Each row was made from one path, in order. Every step used is in the known rows, and no mark comes twice. Write each row's path.
In the rows, zero is written as 128.
Known rows:
U > F > T > J: [148 132 116 132 100 138 105  71  60 120 113 146 163 126 116 152 134 163
 122 131 124 139 120  96 168 126 139 123  83  93 150 119 119 132 108 114
 145 140  83 103 153 169 109 114 136 107 126 115 129 158 141 141 111 132
 113 108 129 137 118 134  93]
L > Z > M: [122 115 101 134 144 123 135 158 115 126 120 118 121 100 116 108 126 161
 131 133 127 106 100 146 139 119 142 132  97 114 133 135 139 116 148 125
 132 125 134 147 119 111 121 150 128 151  99 133 117  81 122 133 133 143
 157 126 141 111 174 128 116]
U > F > T: [144 134 127 125 122 138 113  66  79 123 111 161 144 116 118 144 126 138
 127 134 125 127 107 114 151 111 147 129  85 106 150 125 120 143  99 121
 150 145  88 109 140 156 115 108 121 121 159 127 128 141 142 131 121 133
 119 128 130 147  85 125 100]
U > F > C > Z > E: [133  91 120 121 129 125 153  93 122 134 121 136 102 140 111 128 173  79
 144 131 127 157 199 160 112 117 119 120 144 126 142  80 153 144 113 113
 128 106 143 120 141 228 128 110 105 183 148 141 148 174  98  85 133 112
 121 116 109 176 102  89 121]
N > Z > C > F: [127 166 180 139 108 134 134 190  96 119 152 135 130 133 125 143  97 166
 125 110 112 115  88 130 115 115 121 122 154 132 118 117 103 140 147 142
 132 142 107 134 117  76 158 109 118 117 146 101 128  94 122 126 130  95
 117 142 139 147 163 116 122]
Y > Z: [125 138 150 115 108 119 125 172 144 145 100 120 131 129 134 127 115 117
 110 117 129 114 120 129 197 154 139 133 139 125 124 157 143 142 115 135
 131 107 102 121 133 115 127 139 121  88 149 133 122 138 134 165 131  98
 115 131 156  96  80 122 147]
U > F > C: [130 107 114 132 106 131 119  85 116 124  63 141 132 136 120 145 150 119
 142 123 121 147 130 132 132 126 134 125 113 116 143 130 130 147 106 115
 125 117 110 130 144 148 114 113  98 149 140 119 127 139 116  90 131 119
 127 128 105 175  60 127 102]
U > F: [135 119 110 130 105 134 128 113 122 137  81 146 131 121 120 154 129 129
 147 125 126 147 120 128 170 111 141 128  95 120 135 141 119 125 102 118
 129 127 100 127 133 126  96  92 109 121 149 120 130 127 131 136 130 107
 108 134 117 155  93 106 107]
E > X: [128 129 116 133 120 130 105 128 156 130 124 127 136 121 144 141 129 130
 135 136 121 119 119 103 154 125 141 126  99 127 118 170 115 119 119 126
 113 120 133 128 119  78 108 132 110 108 127 115 109 124 134 136 128 114
 129 132 112 147 133 169 121]
N > Z > C: [135 167 162 150 124 127 133 218 107 131 162 129 126 125 129 145 118 152
 115 112 107 103  85 111 117 136 118 118 147 122 118 132 118 148 157 140
 134 139  92 126 129 115 145 129 114 120 116 110 109  77 124 133 125 118
 127 134 153 158 128 145 133]
X > M > Z > E: [123  87 104 117 139 135 149  60 173 117 117 127 124 134 133 116 148  91
 142 135 129 148 152 141  66 119 117 138 166 149 134 119 128 113 128 124
 145 147 161 128 139 112 105 131 167 128  85 158 161 194 134 136 125 150
 124 141 133 116  99  83 125]
Z > M: [125 118 128 128 136 121 118 159 144 131 119 121 132 106 124 123 122 135
 131 119 130 122 114 135 140 124 136 128 110 124 129 125 130 116 153 123
 116 129 129 136 136 109 144 135 114 132 132 121 122  80 122 135 129 124
 141 141 132 114 136 135 136]
E > X > M > Z: [116  94  90 134 132 145 120  42 169 108  96 125 138 140 160 144 133 127
 144 139 136 109 134 110  94 122 126 143 134 146 121 152 112  88 105 121
 127 154 167 134 117  60  85 132 136 107  99 150 148 163 145 122 122 144
 131 147 107 110 120 149 117]
Y > Z > N: [127 112 144 128 113 125 100 186 153 139  96 109 116 106 133 129 102 115
 112 136 115 135 135 118 227 142 143 129 152 125 128 151 148 142 105 129
 131  96 128 107 148 127 148 154 114  92 136 136 130 144 138 176 149  99
 108 127 165  95  81 114 158]
E > Z: [130 158 126 116 107 138 129  86 127 136 115 128 140 115 133 130 131 140
 133 136 133 123  84 133 150 150 124 124 126 129 129 154 124 129 112 129
 133 150 140 137 122 109 109 128 136  88 111 123 126 102 136 119 130 129
 135 120 131  96 108 139 133]
Y > Z > C: [132 149 188 123 110 110 120 202 121 141 134 121 122 122 124 130 126 114
 113 109 115 105 124 123 177 140 122 130 158 120 124 147 136 164 142 137
 132  99  84 119 154 158 157 147 120  95 173 132 118 111 134 156 136 105
 117 139 167  91 108 145 146]
N > Z: [131 152 131 139 127 131 142 194 121 132 132 126 137 128 136 139 104 152
 106 125 124 103  86 120 140 146 137 119 124 125 121 137 122 120 128 137
 137 147 112 125 105  83 119 118 121 104  90 115 121  98 130 144 119 116
 113 125 142 153  97 129 132]
Y > Z > C > F: [123 147 200 113  89 124 122 167 118 129 128 129 126 134 122 133 107 126
 121 101 117 122 117 135 173 125 123 136 169 132 119 127 126 151 136 137
 132 103 105 122 144 119 166 128 117 102 201 111 133 131 132 150 138  84
 107 142 156  92 121 117 143]
Y > Z > C > F > T: [138 158 217 105 108 127 104 131  65 116 156 142 142 129 122 129  94 134
 107 108 123 107 112 119 166 118 127 140 168 125 138 115 123 171 127 139
 156 121  91 103 147 152 190 146 137 113 208 134 132 143 145 138 127 104
 117 133 168  88 104 133 132]
M > Z: [119 118 118 100 141 130 141 141 155 136 103 129 136 139 133 136 140 118
 128 133 129 137 138 133 121 134 142 135 106 137 131 138 127 123 113 129
 135 145 130 123 123 118 113 123 153 107 108 113 138 133 134 127 120 134
 121 140 122 100 105  98 123]
C > F > T > J: [133 149 142 104  91 141 102  90  60 106 136 128 169 132 115 139 107 172
 119 129 135 155 114 104 158 130 142 127 107 108 142 120 116 123 120 126
 142 144 118 101 136 105 142 132 155  98 122 103 136 172 144 151 115 120
 115 103 135 121 152 126 107]
Y > Z > L: [131 124 171 128 118 128 125 202 157 149 130 113 131 135 142 117 117 115
 127 122 135 120 148 122 173 122 144 128 149 118 119 157 151 123 107 128
 121  93 114 122 139 139 123 122 154 104 144 151 129 105 140 153 136 127
 115 131 152 106  87  99 162]
F > T > J: [139 157 130 116 107 130 100 107  80 124 140 123 163 127 118 146 126 146
 110 136 131 141 110  87 152 153 143 121  91  98 148 135 130 133 127 126
 143 144  92  97 148 147 127 150 147 101 105 118 116 148 147 158 113 140
 131 102 146 125 145 147 111]
R > N > Z > E > X: [163 155 118 154 158 117 160 143 164 124 150 117 113 123 152 125 131 135
 133 137 129  99 125 126 115 128 109 121 136 147  99 111 101 104 151 138
 120 126 150 144 116  72 112 137  88 149  73  97 121 142 132 144 127 113
 105 119 113 177 106 182 138]
F > C > Z: [109 127 124 106 130 128 135 137 119 141 129 124 119 139 118 130 138  93
 133 129 146 126 159 145 135 153 128 125 131 119 142 120 147 136 112 128
 124 120 140 114 118 162 139 143 115 156 133 139 130 108 105 104 127 120
 137 111 124 126 144 131 133]
X > M: [113 129  97 138 113 139 124  70 122 125 105 125 137 121 125 137 119 117
 142 131 139 120  97 124 129 140 127 135 139 131 137 150 116 108 113 130
 130 135 127 130 135  65 106 140 140 111 108 164 133 122 137 155 120 127
 132 134 141 118 128 132 125]
T > F > C: [124 146 111 124 106 111 127  94 142 119 122 131 112 131 121 120 145 109
 123 135 120 154 117 119 109 173 135 125 132 125 135 131 126 172 125 136
 123 107  99 115 134 153 136 138  88 148 144 106 121 136 107 129 136 119
 158 117 140 161 120 142 127]
X > M > Z > Y: [115 105  97 142 133 137 142  51 153 122  99 134 130 133 145 125 142 119
 128 134 128 148 126 142  72 109 106 131 144 157 115 138 124  99 127 123
 145 151 152 142 118 120 110 142 170 116 109 162 141 163 128 127 118 168
 125 147 120 105  86  94 109]
M > Z > C > F: [111 129 166  97 127 132 137 152 127 123 127 141 134 144 121 136 124 128
 135 112 115 153 139 142 111 106 127 138 148 142 127 113 115 135 134 133
 138 137 130 127 135 126 157 109 145 124 155  99 143 135 130 118 128 118
 118 153 119 106 151  84 113]
C > Z: [111 131 118 108 128 130 148 169 118 149 156 133 119 129 116 135 121 105
 137 137 145 124 145 137 169 139 137 125 115 122 135 130 138 113 112 134
 129 132 129 109 115 127 128 119 133 119 141 141 127 101 122 137 121 111
 121 116 140 112 183 106 138]
R > N > Z: [142 184 119 141 144 126 160 181 115 137 114 126 126 122 130 132 104 149
 118 125 139  95  86 138 145 149 118 122 120 140 120 113  95 106 132 146
 131 144 108 142 112  46 111 128 105 140  83 106 127  93 130 160 112 111
  97 120 129 130 113 160 128]
M > X: [129 118  98 123 132 118 127 161 139 130 115 125 133 136 113 139 120 130
 124 123 137 130 120 122 143 151 141 138 102 119 139 156 120 146 136 130
 113 123 106 141 130  96 100 115 140 107 134 131 113 133 143 149 129 141
 125 122 101 101 127 138 134]
U > F > C > Z > M > X: [130  69  91 142 151 125 132 102 124 119  88 131 114 153 110 125 147 118
 127 105 141 108 182 160 118 128 113 141 107 123 149  74 137 123 138 108
  92 122 131 157 133 188 130  89  84 191 166 143 142 124 118  57 133 136
 147 127  82 118 146 140 137]
T > J: [127 151 107 127  96 127 118 159 117 133 119 110 153 133 121 146 131 145
 123 127 134 154 122  99 176 150 141 120 108 112 132 149 124 116 133 125
 119 125 105 115 142 107 110 133 141  88  98 109 118 133 127 167 114 118
 126 110 134 126 154 134 125]
E > Z > M > X: [140 118 104 130 148 123 119  92 135 123 108 119 135 123 126 120 128 155
 119 114 136  87 102 143 122 156 117 135 126 132 135 129 122 131 151 121
 107 143 146 170 122  99 115 110 129 109 109 132 129 100 142  96 137 149
 156 131 110  70 133 162 153]
Z > L: [125 140 145 130 123 136 122 181 138 152 146 119 136 130 130 119 128 121
 144 132 136 149 141 115 133 107 149 121 116 114 126 153 137 121 112 125
 117 111 120 123 140 129 114 107 165 122 122 142 117  96 133 137 136 142
 124 128 131 141 136  90 140]
F > T: [135 155 144 107 129 129 109  92  88 125 145 143 148 112 123 133 116 128
 119 142 131 124 105 107 132 138 143 129 103 111 147 141 128 147 112 131
 149 141 106 103 133 123 132 152 147 112 131 135 119 127 141 136 118 141
 128 118 142 121 106 133 115]
M > Z > L: [118 118 139 109 154 140 139 178 169 147 129 120 136 148 139 118 136 119
 141 134 136 150 160 127  99 101 145 129 121 134 124 139 137 108 107 121
 127 129 135 130 126 144 114 107 183 125 115 131 143 112 141 118 130 165
 122 142 114 115 116  68 134]

Write each row's path:
[115 138 133 123 125 121 138 123 135 147 182 124  99 143 123 108 147  89
 141 138 145 155 168 130 110 150 132 117 141 121 125 107 147 147 100 133
 115  98 124 107 125 210 141 105 120 176 155 138 130 107 108 106 138 138
 157 112 140 159 182  90 152] | T > F > C > Z > L
[140 200 164 141 132 130 152 168  78 126 127 136 124 132 121 136  94 158
 132 103 130 109  90 144 138 124  97 127 152 145 114  94  84 123 152 150
 131 138 101 144 125  54 153 113  88 151 124  86 130  94 123 155 119  90
  96 134 131 135 156 153 125] | R > N > Z > C > F
[121  92 104 126 171 115 143 191 132 133 146 122 117 131 111 122 120 124
 121 118 148  91 158 148 143 140 126 140 101 123 137 108 138 110 152 126
  96 132 132 142 119 132 144 110 120 138 144 145 129  98 126 119 126 139
 142 126 112  77 210 140 155] | C > Z > M > X
[132 169 191 105 116 131 100 110  60 116 163 153 142 119 111 133 104 136
 125 123 119 137 105 114 117 110 126 130 133 119 141 112 113 157 135 137
 151 138  92 108 144 142 180 135 134 130 181 123 124 120 139 132 128 120
 128 133 139 119 151 135 106] | Z > C > F > T
[108  93 115 120 136 130 111 137 128 142 110 117 104 117 116 127 131  90
 139 146 132 150 177 132 158 141 128 122 149 125 144 118 162 138 107 123
 119 112 163 103 136 185 161 161 111 166 115 139 130 121 110 116 145 120
 130 101 134 126 148 120 145] | F > C > Z > N
[152 209 188 135 148 134 137 126  36 118 160 150 135 127 120 137  87 164
 116 116 130  91  79 131 121 117 102 127 142 137 129  79  79 132 142 151
 156 161  89 124 127  86 172 135 109 157 132  95 138 100 138 146 116 119
 100 127 140 125 152 161 114] | R > N > Z > C > F > T
[118 111 129 144 131 136 111  68 156 112 130 124 137 142 151 144 138 125
 148 125 119 104 131 103  73 113 105 142 155 144 121 135 109 111 133 125
 128 147 143 138 139  95 111 144 124 125 120 150 135 144 139 118 130 146
 141 158 114 115 148 157 114] | E > X > M > Z > C
[114 114 132 121 149 122 128 136 119 132 126 122 119 128 124 111 137 102
 129 116 141 112 164 149 108 133 119 127 130 122 137  97 150 123 143 119
 110 123 159 127 127 179 159 144 100 180 132 145 134  91 102  87 132 128
 162 123 123 121 171 150 144] | F > C > Z > M
[120  83 101 127 170 109 133 144 128 119 127 115 114 144 112 115 137 117
 113 109 145  98 174 152 106 149 117 139 129 123 149 101 148 137 152 123
  98 119 152 148 127 171 152 128 103 186 139 148 130 116 111  83 132 148
 159 116  95  96 180 157 153] | F > C > Z > M > X
[122 103  87 132 153 100 140 123 149 120 150 121  96 144 110 101 142 114
 113 117 137 108 165 147  99 178 121 137 120 128 136  85 136 155 152 132
 101 114 116 141 124 197 156 112  86 181 164 126 130 138 105  94 137 141
 178 120 118 106 211 147 162] | T > F > C > Z > M > X
[113 122 123 131 133 123 134 114 127 141 131 131 114 130 128 119 156  97
 118 130 136 159 166 146 103 127 104 116 130 131 122 123 157 128 127 123
 126 120 151 124 108 223 152 154 116 162 143 144 115 126  96  94 127 143
 136 113 119 139 119 128 122] | F > C > Z > Y
[125 100  96 140 135 135 141  55 151 120 182 121 112 124 139 131 141  84
 154 143 145 121 170 127 103 119 112 127 157 142 117 124 138  88 123 123
 119 126 181 123 128 112 114 134 133 141 115 163 142 174 124 129 128 123
 133 122 129 151 169 141 141] | C > Z > E > X > M
[121 111 124 117 144 127 138 121 172 137 120 136 127 133 139 125 152 124
 114 134 121 162 145 141 105 106 122 125 110 148 113 136 137 122 137 125
 143 146 139 132 110 177 126 132 160 116 133 118 125 147 123 124 122 161
 116 140 112 113  88  96 114] | M > Z > Y
[110 115  99 124 120 120 121 111 144 134 140 122  85 108 112 112 138  86
 135 153 118 169 167 125 155 166 129 121 144 125 132 101 148 160 108 134
 126 105 135  92 135 212 168 146  89 170 135 127 137 139 103 128 146 112
 150 105 150 147 168 119 144] | T > F > C > Z > N
[131  98  97 136 157 112 120 168 149 121 111 118 129 129 117 122 120 142
 118 109 135 107 119 134 119 135 133 142  99 121 136 125 128 130 160 123
  99 124 116 158 133 105 125 114 126 132 132 127 119 110 133 133 136 145
 147 141 110  99 149 158 147] | Z > M > X
[130  97  77 151 125 136 134  53 149 106 138 112 115 112 137 112 145 133
 151 152 121 107 125 125  95 110 123 132 145 135 119 154 130 118 127 125
 135 108 174 145 119  83  82 151 136 138  68 158 124 173 132 140 136 146
 141 118 126 158 158 137 114] | L > Z > E > X > M
[121  83  93 153 138 139 114  22 183 110 104 127 132 132 168 128 145 134
 137 138 128 130 129 120  78 104 104 131 136 163 101 152 119  84 125 119
 125 151 173 148 106 114  97 141 147 110 112 151 131 171 134 114 122 165
 133 152 103 135  97 139 107] | E > X > M > Z > Y
[127 107 116 143 119 131 133  72 115 144 102 148 107 133 123 136 165 107
 129 128 129 158 169 153 126 105 106 114 122 133 124 111 146 133 117 112
 123 119 141 127 115 252 129 112 105 173 175 144 130 137  96  80 131 131
 123 118 103 166 104 102 103] | U > F > C > Z > Y
[121 156 172 117 106 132 113 151  98 127 142 137 129 128 111 139 105 131
 137 113 120 156 109 131 143 114 123 129 146 128 128 123 113 139 142 135
 130 117 110 122 141  98 158 120 129 122 174 104 127 114 125 135 135  94
 119 143 132 126 158 123 116] | Z > C > F
[136 144 131 160 127 127 136 179 130 126 137 133 123 123 146 133 126 162
  94 127 114 124  84 125 110 124 117 109 121 140 101 141 128 120 152 133
 134 145 127 136  95 130 138 129 128 105 113 122 112 113 115 134 119 142
 115 132 141 173  73 116 122] | N > Z > Y
[151 128 127 153 134 125 133 158 180 111 157 116 123 124 154 130 131 137
 123 138 110 108 132 104 100 121 128 115 145 135 101 133 127 129 144 133
 123 129 150 131 112 111 120 125 109 122  89 110 121 156 130 122 132 119
 118 127 126 191  93 146 140] | N > Z > E > X
[134 108 100 145 123 130 117  28 167 105 145 115 123 120 148 123 139 100
 151 140 128 134 133 106  88 112 120 127 155 144 117 137 122 103 131 122
 120 120 167 137 140  80  98 140 133 119 100 153 126 186 131 140 131 135
 137 135 121 167 115 152 128] | Z > E > X > M
[131 108 130  96 152 121 154 140 182 130 129 128 124 132 130 115 159  98
 127 138 122 160 166 141  94 119 137 129 137 140 128 116 140 134 136 126
 142 131 151 123 134 159 124 126 165 118 103 119 145 182 128 126 124 142
 116 137 125 120  79  79 126] | M > Z > E
[132 160 144 127 114 141 119 128 132 151 129 120 138 123 142 117 131 140
 151 138 136 130 113 129 132 124 131 117 138 125 121 156 138 116 100 122
 123 129 148 141 130 130 104 107 157 103 111 141 124  76 144 105 137 146
 138 123 129 129 116 111 148] | E > Z > L
[141 118 122 125 134 117 119 120 182 120 153 122 122 115 142 128 148 110
 144 145 118 139 153 105 122 115 135 121 121 131 111 142 133 129 139 127
 116 107 145 123 132 125 114 133 120 114 128 112 115 172 126 134 138 118
 125 126 118 172 106 147 138] | Z > E > X
[129 150 157  98 116 141 111  89  79 114 139 148 150 123 118 136  97 143
 125 134 136 135 110 127 149 116 147 135 108 123 146 121 115 142 107 133
 151 144 119 111 127 101 150 132 143 121 158 121 133 142 141 141 118 113
 121 124 134 123 117 121 108] | C > F > T
[108 103  99 123 129 140 138  72 137 119  98 129 142 143 137 129 129 121
 141 129 139 127 122 135 100 130 126 144 144 143 134 140 120 103 104 127
 140 159 146 128 131  83  94 137 160 115  93 156 152 144 141 133 117 151
 131 140 123  97 110 109 117] | X > M > Z
[141 106 107 159 163 120 131 209 143 110 121 117 132 139 130 127 108 177
  98 106 126  77  99 132 112 142 127 134 110 122 124 114 118 126 167 129
 104 147 118 160 114  78 125 101 114 123 104 122 123  98 139 120 126 143
 134 138 114 119 130 159 154] | N > Z > M > X
[138  86 120 112 157 123 139 115 206 120 140 120 125 136 153 120 158 103
 141 139 113 143 176 122  86 107 137 131 128 145 110 120 136 118 132 123
 129 131 174 128 129 151 111 129 145 121 104 108 138 189 134 113 131 141
 119 139 104 146  97 123 126] | M > Z > E > X
[116 148 146 116 107 131 134 158  72 126 137 131 121 117 103 130 116 156
 141 127 115 133 100 149 136 107 135 132 135 121 129 132 121 145 136 135
 143 110 114 137 126 110 142 131 142 138 147 107 113 104 126 132 138 107
 132 126 138 117 199 107 104] | L > Z > C > F
[122 137  98 141 123 123 138 132 110 136 128 127 114 105 122 108 142 150
 118 147 116 138 104 144 129 112 130 117 103 128 114 157 139 129 136 127
 147 111 130 146  98 160 112 157 156 119 115 137  96 116 117 139 131 156
 129 114 135 137 134 106 100] | L > Z > Y
[134 151 147 153 134 143 134 222 125 138 154 118 132 137 143 125 109 152
 121 129 127 121 113 116 118 117 140 113 128 118 109 141 134 109 122 131
 123 130 123 129 117 103 117  95 146 126  86 131 121  82 134 124 128 137
 120 132 137 166 115 101 148] | N > Z > L
